What can hang from each mark
q_61: q_27 q_260 q_766
q_766: q_61 q_241
q_961: q_27
q_178: q_766
q_241: q_27
q_260: q_61
q_27: q_61 q_241 q_961

Every row comes from one small tree of marks. The marks that hang from a mark follow it in brackets, in the order of their numbers. Every link used is in the known rows. Which tree was each row made from?
Known rows
q_241[q_27[q_61[q_260 q_766] q_961]]: [-14.9 -37.5   5.5 -12.4 -29.0 -11.4  39.3  -1.6  27.8  23.0 -30.7   0.2
  19.9  -2.3  37.9  -9.8  41.1 -17.9  10.0  -3.4  12.0 -43.2  55.4  42.6]
q_178[q_766[q_61 q_241]]: [ 35.9  -4.2  34.9   4.2  14.6  11.2 -34.6 -15.8   2.4 -33.9  -0.7  26.0
 -20.5  -6.6 -17.4 -32.4  -3.4  30.7 -44.4 -14.5 -32.4  13.6  14.6  10.1]
q_260[q_61[q_27[q_961]]]: [  0.0 -18.0   5.1  -7.3  12.6  -2.8  29.7   6.5  23.6 -17.2 -24.3  -7.5
  10.5  -3.3  12.0 -17.0  39.4  -1.6  -3.7   6.2  -3.1  -9.1  24.7   8.6]
q_178[q_766[q_61[q_260] q_241[q_27]]]: [ 18.0 -18.0  36.8   4.5  13.5  27.1 -14.1 -10.2  22.6 -20.6  -9.2  38.5
 -22.4  -9.1   5.1 -30.1  11.0  23.2 -43.8 -27.6 -23.9 -11.9  41.1  28.1]
q_961[q_27]: [  7.2  26.8  20.3   6.7  17.9  17.7  10.8 -13.9  -9.5   0.3  -5.9  10.1
  -9.7   1.7 -10.4  -1.5  -2.6 -16.4  10.4   8.6  20.6   4.8   5.1 -19.1]
q_61[q_27[q_961] q_260 q_766[q_241]]: [-13.1 -16.3 -26.4   9.0  19.2   9.4  30.4  34.2  32.6  20.9 -43.5  -4.1
 -21.1 -13.0  14.7 -21.4  40.5  20.8  20.4  16.4   4.3 -61.8  39.8  59.2]
q_61[q_260]: [-11.8 -10.8 -17.8   8.1  -2.9   9.7  21.5   4.5  19.5  16.5 -22.3   1.8
  -9.6  -5.5  11.9  12.4  12.9  -3.8   1.4   8.8   7.5 -18.9  16.2   9.4]
q_260[q_61[q_27]]: [ -7.7 -13.0   9.9  -8.2  21.6  18.5  33.8  12.3  26.8 -12.9 -10.5  -1.7
  10.7  -6.0   1.1 -16.2  41.8   3.2   1.7   3.7  -8.7   7.1  25.1  10.4]
q_260[q_61[q_27[q_241 q_961] q_766]]: [ -7.0 -28.4  12.8  -9.0   7.8 -10.1  47.6  19.2  22.1   0.8 -25.9 -19.4
  16.0  -7.2  23.0 -42.8  46.3  -8.8  24.6  17.9  -1.3 -19.1  43.0  11.1]
q_61[q_27]: [-10.6   0.2 -13.8   3.3  31.3  25.6  20.0  14.6  20.3   1.4  -8.3   0.3
 -12.8  -8.2 -12.2 -11.6  30.1  10.7   4.3  -4.4  -2.4 -16.6   4.4  12.2]
q_27[q_61[q_260 q_766] q_241 q_961]: [  0.6 -44.3  -3.8  -9.4 -40.3 -35.6  53.9  -8.6  26.0  23.4 -46.5 -24.7
  10.2 -14.3  31.7 -33.5  40.5 -33.9  21.9  26.5   4.7 -36.4  47.6   6.2]
q_178[q_766[q_241]]: [ 37.1  -1.6  18.8  -6.3  11.4  21.8 -31.0  -4.7   4.1 -16.4   6.4  14.4
 -28.7  -2.8  -7.8 -20.8   6.1  18.3 -25.3 -26.2 -19.5   8.1   0.2  19.6]
q_61[q_27 q_260 q_766]: [-30.1 -13.3 -35.8  13.0  23.8  31.4  49.6  33.7  36.6  41.4 -28.8 -11.7
  -6.7  -7.9   6.4  -6.4  47.5  15.8  31.3  23.7  10.5 -41.4  38.7  41.1]
q_241[q_27[q_61 q_961]]: [ -4.1 -28.8  19.5 -18.5 -25.9 -16.1  20.4 -14.4  18.4  -2.8 -17.4   8.3
  15.8  -0.2  26.4 -12.2  29.1 -22.2  -6.4 -23.7   3.5 -27.8  34.6  23.9]
q_178[q_766[q_61 q_241[q_27]]]: [ 25.3 -11.0  48.9  -0.9  14.5  20.6 -28.5 -13.1   9.2 -31.5   4.3  37.8
 -17.4  -5.7  -3.3 -37.7   3.4  25.1 -44.7 -32.9 -29.6   0.6  30.7  20.1]
q_178[q_766[q_61[q_260] q_241]]: [ 28.8 -10.9  22.8   9.1  12.8  18.3 -21.1 -13.1  15.2 -24.0 -13.6  26.8
 -26.8  -9.6  -9.9 -26.0   4.4  27.9 -44.2  -7.3 -26.8   1.4  25.7  15.3]
q_766[q_61[q_260] q_241]: [ -1.1  -8.0  22.1  13.6  10.0   1.9  -5.3  -0.6  15.5 -27.3 -20.3  31.3
 -12.7 -17.3  -9.0 -24.5 -12.3  28.2 -30.2  11.9 -26.3  -5.2  35.4  17.9]
q_61[q_27[q_241 q_961] q_260 q_766]: [-21.7 -29.8 -28.3  10.3  11.2   3.6  59.2  27.3  33.7  34.7 -47.8 -18.1
 -16.1 -14.3  28.8 -29.6  46.4  -8.9  35.2  21.7  14.0 -69.5  44.3  21.3]
q_766[q_61[q_27] q_241]: [  0.6   1.0  25.2   9.3  35.6  13.5  -6.1   6.2  17.5 -39.0 -10.3  30.8
 -15.4 -21.3 -29.4 -40.6   2.9  39.4 -25.6   1.5 -34.6  -4.7  26.7  18.0]
q_178[q_766[q_61[q_27] q_241]]: [ 30.2  -3.9  24.4   5.9  34.7  30.7 -22.4  -7.2  15.4 -33.4  -5.3  25.3
 -28.4 -11.0 -24.9 -40.4  15.0  37.1 -41.4 -17.2 -34.8   2.6  18.9  16.2]
q_961[q_27[q_61[q_260 q_766] q_241]]: [ -0.4  -2.8  20.6  -2.0  -2.7  14.6  58.8 -12.9  17.1  25.4 -25.6  -2.7
   0.5 -13.2   0.6 -27.5  33.3 -34.6  34.4  26.2  17.8  -4.0  44.4 -17.2]

Write each row's tree
[-19.7 -28.5  12.7 -14.5 -15.6  16.8  39.7  -4.2  37.0  13.9 -13.2  14.7
  11.5  -7.9  21.5  -5.7  39.5 -16.3  -0.3 -18.4   2.7 -16.9  45.3  27.8]  q_241[q_27[q_61[q_260]]]
[ -8.0 -20.5  18.6 -11.7  20.9  16.7  46.3  12.0  31.1 -12.9 -10.5  -3.0
   6.6 -13.6   7.6 -36.4  42.8  -9.0   7.6   0.1  -9.2   3.0  31.0  -7.6]  q_260[q_61[q_27[q_241]]]
[ -0.3 -16.4  13.5 -10.9  11.7  -2.1  24.7  24.6  21.4 -10.2 -21.1  -7.6
  11.9  -6.1  12.4 -33.6  40.2  15.5  13.7  13.3  -9.6 -14.4  39.7  41.6]  q_260[q_61[q_27[q_961] q_766[q_241]]]
[ -9.0   1.6  -4.3   0.1  31.1  26.9  13.7  37.8  19.1  10.4  -4.7  -0.6
 -11.3 -12.0 -11.2 -33.6  28.8  33.6  25.7   6.4  -9.6 -21.7  24.0  49.6]  q_61[q_27 q_766[q_241]]
[-12.0 -25.4   0.2  20.4  17.3  -7.0  36.6  -4.3  28.5 -13.3 -46.1   9.5
 -13.6 -19.7   4.8 -34.5  18.7  -0.2 -16.4  18.6 -11.3 -42.8  40.3 -11.9]  q_766[q_61[q_27[q_241 q_961] q_260]]
[ -2.0 -21.2  36.4 -17.9 -10.1 -11.3  14.7  15.9  11.7  -7.8  -9.7   2.9
  23.8   0.0  29.5 -29.4  22.9   5.6  11.2   1.6  -6.2  -7.5  47.8  40.8]  q_260[q_61[q_766[q_241[q_27[q_961]]]]]
[-23.6 -30.7  10.7 -13.1 -20.0  14.6  45.2   5.0  33.7  29.3 -12.5   7.0
  20.8  -5.3  24.6 -10.0  45.0  -9.1  15.9  -6.1   5.3 -22.1  55.6  42.5]  q_241[q_27[q_61[q_260 q_766]]]
[ -2.5 -12.4   7.8  17.4  26.5   0.5   8.0   4.5  28.4 -31.5 -40.7  26.5
 -24.9 -21.7  -7.8 -32.3  10.4  29.4 -30.5   9.8 -23.2 -36.2  38.9  27.1]  q_766[q_61[q_27[q_961] q_260] q_241]
[  6.6 -28.9  -6.8  -9.0 -32.9 -28.7  23.3  -2.0  23.9  12.8 -42.7 -12.8
   6.5  -9.4  16.4 -14.1  33.1  -2.9   8.1  23.8  -2.0 -27.6  42.1  46.2]  q_27[q_61[q_260 q_766[q_241]] q_961]
[ 11.2  16.7  29.3  -7.3   1.4  12.9  21.3 -11.7   3.1   7.0  -8.4   6.5
   3.7  -6.9 -17.9 -20.8  18.5  -6.2  23.8  20.3   7.6  14.0  29.0  11.2]  q_961[q_27[q_61[q_766[q_241]]]]
[  1.9 -11.4  29.2 -14.1  -4.7  -3.3  12.5  18.6   9.6  -6.3  -1.2  -2.7
  22.6  -2.9  10.6 -27.3  18.3  14.4  15.1  16.5 -12.3  17.1  37.2  31.7]  q_260[q_61[q_766[q_241]]]
[-16.6 -23.4  22.3 -18.7 -18.9   9.7  32.5   2.2  20.6  18.8   1.4   6.3
  26.7  -2.0  16.5 -16.8  37.2  -6.9  15.6 -12.2   0.5  -9.0  45.5  36.3]  q_241[q_27[q_61[q_766]]]
[-23.4 -20.7 -20.2   8.0  28.1  33.8  56.6  19.1  43.3  16.9 -29.5   2.3
 -28.9 -22.5   8.8 -24.2  44.1 -11.0  13.0  -0.1   3.2 -41.7  28.0  -1.7]  q_61[q_27[q_241] q_260]
[ 15.1 -32.9  12.9 -17.0 -32.8 -40.5  31.0 -23.3  13.3 -10.2 -29.7 -13.6
   5.2 -14.6  16.6 -36.4  26.1 -38.9   1.0   2.8  -7.3 -16.2  21.2 -20.0]  q_27[q_61 q_241 q_961]
[  4.5  -1.1  22.5  -2.9   0.4  17.0  53.5 -22.8  20.0   9.2 -25.2   7.3
  -8.9 -16.4  -1.4 -23.9  28.7 -41.9  16.8  15.9  14.7   0.3  33.6 -29.9]  q_961[q_27[q_61[q_260] q_241]]
[ -6.9 -22.5  36.4   7.6   2.3  -6.3  -0.5  -2.2  20.2 -27.4 -29.6  41.9
  -9.7 -14.1  18.4 -30.2  -4.8  14.4 -34.3  -9.8 -18.1 -37.8  53.7  32.5]  q_766[q_61[q_260] q_241[q_27[q_961]]]
[  1.7 -32.6 -18.3  -4.3 -38.2 -33.9  35.4  -8.5  21.1  24.6 -45.4 -24.6
  19.5  -2.8  20.4  -1.2  38.5 -13.3  12.5  31.0   7.3 -28.7  41.0  32.4]  q_27[q_61[q_260 q_766] q_961]
[ 22.2 -11.7  13.8  11.5  32.6  34.5  -8.2  -4.3  27.3 -22.3 -18.0  27.1
 -33.6 -14.4 -16.5 -31.9  23.4  34.4 -41.7 -11.3 -28.1  -9.5  29.1  22.6]  q_178[q_766[q_61[q_27 q_260] q_241]]
[ 33.6 -19.0  32.2 -16.7  -5.0  10.8 -18.3 -13.0  16.3 -18.5  -4.9  20.0
 -19.2  -3.1   9.7 -29.0  26.2   5.1 -30.5 -42.4 -16.3 -10.4  21.7  34.8]  q_178[q_766[q_241[q_27[q_61 q_961]]]]
[-17.3 -12.3  -5.6  21.5  26.7  16.1  28.2   0.3  29.5  -7.6 -31.4  15.2
  -6.1 -14.2 -11.4 -13.8  20.1  19.7 -19.0  20.6 -13.0 -21.5  36.6   4.7]  q_766[q_61[q_27 q_260]]
[-17.1 -20.6   3.2   0.1  -8.3   3.4  18.5  26.1  21.0  24.4 -25.8   8.5
  -6.1  -6.3  35.7 -15.9  16.5   8.5  18.0   3.2   7.1 -49.4  50.6  58.9]  q_61[q_260 q_766[q_241[q_27[q_961]]]]
[ -9.6  -5.5  23.2  -9.0   0.8   9.2   0.7  26.6   5.6  12.4   6.5  11.5
   5.2  -3.5  14.2 -27.2   6.3  17.8  21.6  -9.6  -3.9 -16.9  34.0  49.2]  q_61[q_766[q_241[q_27]]]
[ -8.5  -7.5  10.6  15.9  33.7  22.3  12.0  11.4  33.0 -25.2 -26.9  31.5
 -21.9 -24.2 -18.9 -33.8  11.5  35.8 -25.9   9.4 -27.8 -18.3  39.3  25.5]  q_766[q_61[q_27 q_260] q_241]
[  7.0  -4.4  21.9  10.8  27.4  -7.0 -10.5   2.4  12.4 -44.1 -24.5  24.8
 -16.2 -18.4 -18.2 -41.9   0.6  33.4 -30.6   1.5 -30.3 -21.6  25.7  18.5]  q_766[q_61[q_27[q_961]] q_241]
[ 17.7 -20.9   6.1 -15.7 -31.5 -38.2   6.8  -6.1   7.9  -0.4 -25.4 -14.5
  15.2  -5.8   6.4 -22.9  25.5   1.9   7.3  16.6  -8.1 -12.9  28.5  39.4]  q_27[q_61[q_766[q_241]] q_961]
[-15.1 -26.1 -25.7   8.3  20.4   7.1  52.9  12.1  37.7  11.3 -47.7  -5.3
 -30.9 -19.3  21.8 -23.5  40.8 -19.0   7.5   1.5   9.4 -62.7  26.8  -0.8]  q_61[q_27[q_241 q_961] q_260]
[-11.7 -15.1   7.1  -7.6  15.7  15.2  39.5  23.4  23.2   5.0 -10.5 -13.7
  23.1  -2.4   5.3 -23.7  46.8  11.8  23.7  19.9  -3.4   1.3  39.7  26.0]  q_260[q_61[q_27 q_766]]
[ -3.6 -15.4  -8.4   1.4  20.6  -2.3  30.5   7.1  17.8  -5.5 -28.1  -6.6
 -21.3 -14.2  10.6 -35.5  28.2 -15.7   7.4  -8.3   0.1 -43.9   9.8  -8.8]  q_61[q_27[q_241 q_961]]
[ 27.6 -14.9  34.8 -18.3   3.9  28.6 -13.7  -8.7  19.4 -14.0   6.8  24.3
 -18.1  -5.9   0.5 -28.8  27.0  10.7 -26.9 -43.7 -20.0   4.0  21.4  34.7]  q_178[q_766[q_241[q_27[q_61]]]]
[-13.8 -18.7 -36.7  12.7  18.9  10.4  36.6  13.1  34.7  11.3 -48.0  -5.7
 -23.9  -9.4  13.9   1.3  39.2  -1.5  -0.3   7.4  10.7 -57.2  21.0  21.1]  q_61[q_27[q_961] q_260]
[ 11.5   5.5  35.1  -9.0   1.4  10.9  40.2 -26.0   7.4  -0.2 -12.7   5.2
  -3.5 -14.0 -10.7 -31.3  20.3 -38.0  17.4   9.3   9.6  12.5  21.9 -35.1]  q_961[q_27[q_61 q_241]]
[-20.5 -20.3 -39.3  14.4  13.2   6.3  44.7  27.6  29.6  34.9 -45.7 -17.6
  -9.3  -5.5  20.1  -5.2  45.8   7.8  26.5  26.7  16.4 -63.9  36.5  42.2]  q_61[q_27[q_961] q_260 q_766]
[-22.5 -10.2 -22.3   7.6  28.7  35.8  35.8  41.3  37.4  25.8 -24.5   1.2
 -20.0 -16.3   0.5 -20.7  42.1  30.0  24.9  14.7  -2.5 -40.5  39.9  59.0]  q_61[q_27 q_260 q_766[q_241]]
[  3.8   9.1  19.2  -1.3   1.0  19.5  34.3  -8.9  15.3  16.9 -22.7   6.0
  -1.7  -9.9 -11.4 -12.1  26.8  -9.7  23.2  26.9  13.7   2.6  39.5  15.7]  q_961[q_27[q_61[q_260 q_766[q_241]]]]
[ 23.1 -20.9  25.4 -13.8   1.4  32.3  -3.5  -7.5  28.9  -5.5  -4.0  25.0
 -23.0  -7.9   8.2 -22.4  33.5   8.7 -26.1 -38.6 -16.9  -5.2  30.9  38.9]  q_178[q_766[q_241[q_27[q_61[q_260]]]]]
